What can hang from each mark:
vire: kotatal mepes poma
nabag: futome
mepes: futome
mased: poma
sigu: nabag
kapa: mased
mamo: nabag
futome: nabag
poma: mased sigu vire

Each row was made from one small tree. Brackets hold a mark, then the marks that hang from it, in alphabetical order. Every link used is in the known rows. Write each row's tree.
Known rows:
[poma mased [sigu nabag] [vire kotatal]]: 15	5	-5	14	40	-42	2	-20	1	17	4	-2	6	3	0	-15	12	-52	-7	-6	-9
[poma mased [sigu [nabag futome]]]: 8	28	-4	-8	14	-8	-33	6	4	21	27	-4	36	-26	-30	-15	9	-28	-20	0	9
[kapa [mased [poma [vire mepes]]]]: -4	-18	4	21	-17	17	-5	3	1	-12	-2	4	10	6	19	8	-9	37	11	11	20
[mepes [futome nabag]]: -25	-5	-5	-9	-3	13	-8	11	3	-14	-2	5	36	7	-6	3	12	13	8	-15	-2
[mased [poma sigu [vire kotatal mepes]]]: 10	-13	-2	7	10	4	-1	-8	15	-3	-10	2	-30	19	4	18	-17	-9	21	6	-8
[vire kotatal mepes [poma mased sigu]]: 16	7	-10	9	-21	16	55	-7	-47	-12	-4	-4	-39	-5	4	-11	-13	-17	-1	12	-12
[poma vire]: -14	-1	10	6	22	-17	-18	3	9	-3	-4	1	0	17	14	10	3	34	-12	-13	3
[vire poma]: -19	-2	6	-16	-26	14	22	18	-12	0	-10	-1	-20	8	14	0	-3	44	-4	1	0
[mased [poma [sigu [nabag futome]]]]: -1	9	-1	-26	-3	10	-47	19	39	36	16	2	23	-16	-33	2	0	-11	9	7	10
[sigu nabag]: -23	-14	0	-14	7	-11	-18	11	14	3	-1	0	4	-20	0	-9	5	14	-3	1	11
[mased [poma [sigu nabag]]]: -4	-11	6	-33	-7	-7	-44	9	34	17	5	2	-13	-1	-25	8	7	-10	22	1	8
[poma mased [sigu nabag] vire]: 15	15	10	7	34	-47	-38	-10	-7	15	13	-2	13	-3	-8	-16	16	-33	-19	-15	4
[vire kotatal mepes]: -20	-20	-16	7	-6	27	32	-1	-2	-23	-13	0	-24	-10	12	8	-19	17	6	11	-3
[kapa [mased [poma sigu]]]: -6	-13	2	-12	-40	30	-18	-5	14	-5	0	2	-1	14	-14	24	10	14	12	4	9
[poma mased sigu]: 5	14	4	-7	1	0	-3	-10	-11	-11	13	-7	-17	8	-24	10	11	-2	-16	-12	4
[mepes futome]: -14	10	-1	-15	-9	8	12	-9	23	-17	-10	5	33	-9	6	7	7	24	-10	-7	4
[mamo [nabag futome]]: -13	7	-8	-23	-3	21	-13	34	12	-4	11	1	30	-27	-16	2	-14	34	-3	-5	-15
[kapa [mased [poma sigu [vire kotatal]]]]: 1	-15	-4	14	-3	8	7	-21	16	5	-10	3	8	27	10	22	5	-3	19	4	-7
[futome nabag]: -37	-19	-3	-13	0	13	-22	30	-12	-9	3	-2	-11	8	-15	10	8	31	14	-13	1
[kapa mased]: -27	-18	-6	0	-28	21	4	-1	-7	-16	-6	-1	21	-5	11	10	7	42	-9	4	9
[mased [poma [sigu nabag] [vire kotatal]]]: 8	-12	1	-6	25	-28	-18	-6	39	27	-7	1	-11	11	-4	4	4	-37	24	1	-9

Write each row's tree:
17	23	1	23	15	-17	27	-18	-14	-21	4	4	34	-11	16	-21	-2	3	-23	-8	10 -> [poma mased [vire [mepes futome]]]
-14	-19	-12	5	-27	29	49	12	-25	-16	-18	0	-33	-10	24	-7	-24	25	9	16	-9 -> [vire kotatal mepes poma]
-4	-24	-11	31	-7	20	36	-10	4	-12	-7	5	5	5	27	8	-16	19	25	20	7 -> [kapa [mased [poma [vire kotatal mepes]]]]
30	29	6	17	8	-18	5	-23	-17	-20	0	3	34	-2	4	-13	3	-25	-27	-13	-3 -> [poma mased sigu [vire [mepes futome]]]
8	16	9	-12	-24	4	18	3	-33	2	5	-5	-22	7	-11	-6	7	-1	-12	-5	-4 -> [vire [poma mased sigu]]
0	1	17	-10	13	-9	-36	-2	25	10	0	1	-19	33	-11	26	5	14	9	-10	-1 -> [mased [poma sigu vire]]
3	-6	14	6	10	-12	-44	-1	-17	-13	-10	1	-10	8	11	14	-8	15	-13	-11	-5 -> [poma sigu [vire mepes]]
9	12	-9	-5	-16	11	53	-9	-26	2	0	-6	-32	7	-2	-6	1	-23	-5	3	-14 -> [vire kotatal [poma mased sigu]]
2	1	-15	16	-18	22	81	1	-40	-14	-1	-3	-38	-14	15	-19	-17	2	4	18	-1 -> [vire kotatal mepes [poma mased]]
17	33	5	9	39	-33	-42	3	7	33	23	-2	48	-14	-13	-16	11	-32	-28	-7	4 -> [poma mased [sigu [nabag futome]] vire]
-10	-9	-4	6	27	1	28	-6	38	12	-5	2	-21	30	9	17	-4	14	21	3	-3 -> [mased [poma [vire kotatal]]]
18	1	5	-7	-25	-8	-2	13	-45	2	8	-3	-18	-34	-4	-33	-5	-21	-6	8	4 -> [vire mepes [poma mased [sigu nabag]]]
2	-7	13	6	-11	2	-27	-9	12	6	-2	2	13	28	2	22	10	13	8	-4	4 -> [kapa [mased [poma sigu vire]]]
10	5	-7	-5	-4	-6	37	-2	-21	17	2	-3	-17	-12	-3	-25	5	-44	1	7	-10 -> [vire kotatal [poma mased [sigu nabag]]]
-6	-4	-21	5	-10	29	46	-14	9	-28	-20	6	16	-22	20	2	-14	-3	-1	9	-4 -> [vire kotatal [mepes futome]]
22	7	9	13	20	-37	-29	-5	-23	2	9	-1	4	-17	0	-18	1	-30	-16	-6	5 -> [poma mased [sigu nabag] [vire mepes]]
8	-5	15	-13	19	-29	-57	5	32	24	2	3	1	13	-9	7	7	-16	14	-7	5 -> [mased [poma [sigu nabag] vire]]
